Every row comes from one small tree of marks. The marks that hang from a mark follow it in brackets, in alphabetical order. Every link used is in the known rows. Which tree was each row made from?
Known rows
P(C D(L Y) T): [-2.10 -1.25 -0.34 -0.16  1.25  1.62  1.75  1.88 -1.71 -1.15  0.04  2.05
  3.89 -2.95 -2.01  1.30  3.04  1.27 -1.38 -0.91 -0.84  2.76]
X(S(L(H))): [-2.53 -0.24 -1.86  1.55 -0.13  0.92  0.21  0.36 -0.91 -0.06  0.56  0.26
  2.53  0.64 -0.15  0.41  0.69  0.65 -2.24  2.53 -0.44  1.43]
X(S(L)): [-2.24 -0.26 -1.94  1.87 -0.30  0.83  0.05  0.49 -1.36 -0.20  1.16 -0.09
  1.45  0.43  0.26  1.36  0.26  0.17 -2.07  1.70 -0.90  0.50]
X(S(L(D(Y(R)) H))): [-3.53 -0.07 -1.91  0.46  0.03  1.09 -0.47  2.33 -0.84 -0.29  1.33  0.70
  5.52  1.15 -2.32 -0.17  0.46  0.66 -2.92  1.84 -1.80  4.09]
S(L): [-1.56  0.11 -1.65  1.29  0.15  0.46  1.03 -0.30 -0.28  0.52  1.03  0.54
  1.56 -0.26  0.05  1.46  0.30  1.05 -0.87  1.40 -0.76  1.20]
P(C D(L Y) H T): [-2.64 -2.01 -0.01 -0.40  1.62  1.87  2.04  2.72 -1.69 -0.47 -0.48  2.43
  3.55 -2.82 -2.17  1.54  3.97  1.08 -1.28 -0.53 -0.55  4.10]
H(L(D(Y))): [-3.03  0.86  0.88 -0.75 -0.05  0.63 -0.47  2.21 -0.39 -0.86  1.52  1.67
  3.81 -0.10 -1.59  0.74  2.19  1.03 -1.38 -0.30 -1.45  3.16]
X(S(L(D(Y) H))): [-3.66  0.66 -1.81  0.34 -0.07  1.28 -0.64  2.34 -0.95 -0.61  2.12  1.83
  4.79  0.56 -1.92 -0.06  1.48  0.53 -2.50  2.51 -0.93  3.31]
S(X): [-1.69 -0.18  0.39  1.38 -0.81  0.50 -0.33 -0.16 -1.31  0.27  0.76 -1.00
  0.13 -0.12 -0.13  1.80  1.02 -0.48 -2.45  1.40 -1.56  0.99]
T(P(D(Y) H(L))): [-1.83 -0.15  1.08 -1.77  1.25  0.62  1.12  2.78 -0.02  0.21 -0.43  1.53
  1.50 -0.49 -1.69  1.97  3.54 -0.65 -1.09 -0.29 -0.11  3.70]
P(C T): [-1.16 -1.23 -0.62  1.00 -0.11  1.66  2.09  0.57 -0.59  0.13 -0.38  0.90
  0.12 -2.18 -0.73  1.62  2.63  1.23 -1.82  0.19 -0.01  1.10]
L(D H): [-1.99  0.17 -0.33  0.53 -0.85  1.30 -0.11  1.06  0.06 -0.49  0.52  1.39
  2.77  0.49 -1.12 -0.15  2.78  1.42 -1.31  1.84 -0.06  3.07]
T(P(C D(L))): [-0.48 -0.04  0.03  0.41  0.73  1.21  1.90  1.06  0.00 -1.11 -0.73  1.76
  0.73 -1.22 -1.24  0.89  3.79  0.89 -1.11  0.20  0.23  1.76]
X(S): [-1.55 -0.94 -0.54  1.56 -0.91  1.09 -0.60  1.01 -1.77 -0.50  0.59 -0.85
  0.59  0.81  0.15  1.68  1.19  0.08 -2.32  0.81 -0.83  0.44]
P(C D H): [-0.95 -2.17  0.11  0.76  0.05  1.82  1.06  1.87 -1.18  0.67 -1.57  0.85
 -0.46 -0.84 -1.02  2.06  3.81  0.43 -1.87  1.11 -0.23  3.96]
R(Y(D(L))): [-1.73 -1.16 -0.83  0.83  0.76  2.92  0.36  0.26 -0.27 -0.65  1.05  0.02
  4.10  0.93 -1.31 -1.10  2.36  2.92 -0.63 -0.10 -2.58  1.95]
X(S(L(D H))): [-3.40  0.47 -1.99  1.37 -0.62  1.41 -0.45  1.26 -0.67 -1.00  1.12  1.61
  3.55  0.80 -0.70 -0.54  1.71  0.78 -2.35  2.97 -0.25  2.34]
Y(D R): [-0.47 -1.35 -0.49  0.69 -0.46  1.92  0.39  0.86 -0.39  0.36  0.21 -1.32
  2.50  1.26 -0.96  0.11  1.19  1.86 -1.63  0.21 -1.71  2.88]
T(P(C D(L Y) H)): [-1.29 -0.50  0.45 -0.90  1.62  1.40  2.07  2.96 -0.27 -0.10 -0.20  2.28
  1.53 -1.42 -2.55  1.72  4.46  0.51 -1.26  0.10 -0.21  4.01]
S(L(D(Y(R)) H) X): [-3.77  0.70 -0.89  0.20  0.17  0.44 -0.19  1.04 -0.44  0.40  1.55  0.61
  5.10  0.23 -2.50  0.00  0.29  0.09 -3.05  2.34 -2.46  4.65]
Y(D(L) R): [-1.38 -1.02 -0.39  0.83  0.28  1.56  0.64  0.68 -0.47 -0.73  0.65 -0.58
  4.72  1.12 -1.06 -0.80  1.16  2.83 -0.91 -0.44 -1.98  2.78]

Write each row's tree
[-3.22 -0.85  1.20 -0.58  0.46  1.12  0.71  3.48  0.10  0.39 -0.31  1.52
  3.03 -0.24 -3.03  0.85  3.03  1.38 -2.49 -0.29 -1.98  6.11]	P(C H(L(D(Y(R)))))
[-2.22 -0.46 -0.23 -0.41 -0.19  1.06 -0.16  2.13 -0.13  0.08  0.70  0.56
  4.83  0.74 -2.64  0.24  1.57  1.32 -2.05  0.68 -1.61  4.69]	L(D(Y(R)) H)
[-1.69 -1.04 -0.31  0.58  0.42  1.66  0.76  0.47 -0.07 -0.61  0.09 -0.28
  5.91  1.37 -1.47 -1.74  1.55  3.23 -1.04  0.42 -1.52  3.78]	Y(D(L(H)) R)
[-3.52  1.24 -1.02  1.13 -0.42  0.78 -0.12 -0.07 -0.22 -0.29  1.36  1.51
  3.05 -0.06 -0.96 -0.33  1.55  0.26 -2.46  3.41 -0.98  2.88]	S(L(D H) X)
[-3.40  1.49 -0.80  0.34 -0.11  0.57 -0.44  1.18 -1.02 -0.01  2.83  1.32
  3.21 -0.62 -1.64  1.15  0.87 -0.36 -2.48  2.19 -2.01  2.88]	S(L(D(Y)) X)
[-1.67 -0.14 -0.21  0.50  0.25  1.83  0.62  0.41 -0.16 -0.89  0.95  0.74
  5.04  0.78 -1.02 -1.62  2.56  3.11 -0.58  0.98 -0.74  2.94]	Y(D(L(H)))
[-1.73 -3.20 -0.37 -0.49  1.07  1.97  1.95  2.91 -1.43  0.88 -1.58  0.63
  2.06 -2.05 -2.57  2.23  3.06  0.14 -2.35 -0.56 -1.17  4.98]	P(C D(Y(R)) H T)
[-1.92 -0.46 -0.28 -0.15 -0.33  0.94 -0.31  2.32 -0.67 -0.04  1.28  0.28
  3.68  0.48 -2.17  1.28  1.17  0.92 -1.88 -0.11 -2.00  3.76]	L(D(Y(R)))
[-2.52 -2.81 -0.12 -0.31  1.69  1.59  2.17  2.70 -1.56 -0.27 -1.16  1.41
  4.19 -2.24 -2.67  1.40  2.97  1.08 -1.65 -1.22 -1.45  4.90]	P(C D(L Y(R)) H T)
[-2.65  0.58 -1.00  1.36 -0.02  0.25  0.57 -0.91 -0.51  0.61  0.77  0.17
  2.19 -0.14 -0.42  0.59  0.44  0.13 -2.39  3.01 -1.12  1.95]	S(L(H) X)
[-2.85 -2.56 -0.34 -0.57  1.74  1.01  1.37  2.35 -1.85 -0.47 -0.57  0.96
  5.40 -1.44 -1.88  1.41  2.08  0.58 -0.84 -1.33 -1.50  4.36]	P(D(L Y(R)) H T)
[-2.07 -1.18 -0.82  0.67  0.89  3.02  0.54  0.08  0.18 -0.63  0.49  0.39
  5.39  1.24 -1.80 -2.13  2.71  3.32 -0.85  0.74 -2.15  2.71]	R(Y(D(L(H))))
[-2.10 -2.18 -0.44 -0.84  0.88  1.62  1.11  2.52 -1.87  0.37 -0.19  1.25
  2.53 -1.79 -1.43  2.39  3.06 -0.37 -1.05 -0.13 -0.30  3.49]	P(D(Y) H T)
[-3.78 -1.30  0.67 -0.92  0.77  1.59  1.72  3.45 -0.05 -0.10 -0.60  2.16
  3.47 -1.71 -2.96  0.75  3.45  1.14 -2.46 -0.90 -1.36  5.37]	P(C H(L(D(Y(R)))) T)
[-1.84 -1.58 -0.42  0.89  0.82  1.60  1.89  0.84 -1.38 -1.60 -0.89  1.90
  2.62 -2.65 -0.81  0.78  3.25  1.35 -1.14 -0.39 -0.11  1.77]	P(C D(L) T)
[-2.24  0.09  0.09 -0.07  0.86  0.35  0.53  0.99 -0.72 -0.41  1.39  1.10
  5.31 -0.16 -1.79  0.40  1.29  2.14 -0.74  0.28 -1.16  3.02]	D(L(H) Y)
[-2.48  1.16  1.35 -1.44  0.67  1.40  1.65  3.61  1.34  0.12  0.39  3.08
  0.76 -0.85 -2.83  1.03  4.90  0.62 -1.99  0.33 -0.16  4.50]	T(P(C H(L(D(Y)))))
[-1.51 -2.67 -0.46  0.52  0.38  2.24  2.10  1.83 -1.19  0.27 -1.76  1.47
  0.16 -2.30 -1.01  1.87  4.25  0.22 -1.73  0.51  0.39  3.19]	P(C D H T)
[-2.65  0.87 -1.65  0.86 -0.17  0.97  0.56  0.52  0.40 -0.21  1.04  2.31
  3.59  0.14 -0.94 -0.47  1.73  1.64 -1.13  2.68 -0.11  3.03]	S(L(D H))
[-3.30 -0.15 -1.87  0.69 -0.08  1.07 -0.71  2.54 -1.30 -0.42  1.86  0.46
  4.34  0.84 -1.88  0.85  0.11  0.18 -2.79  1.06 -2.20  3.21]	X(S(L(D(Y(R)))))
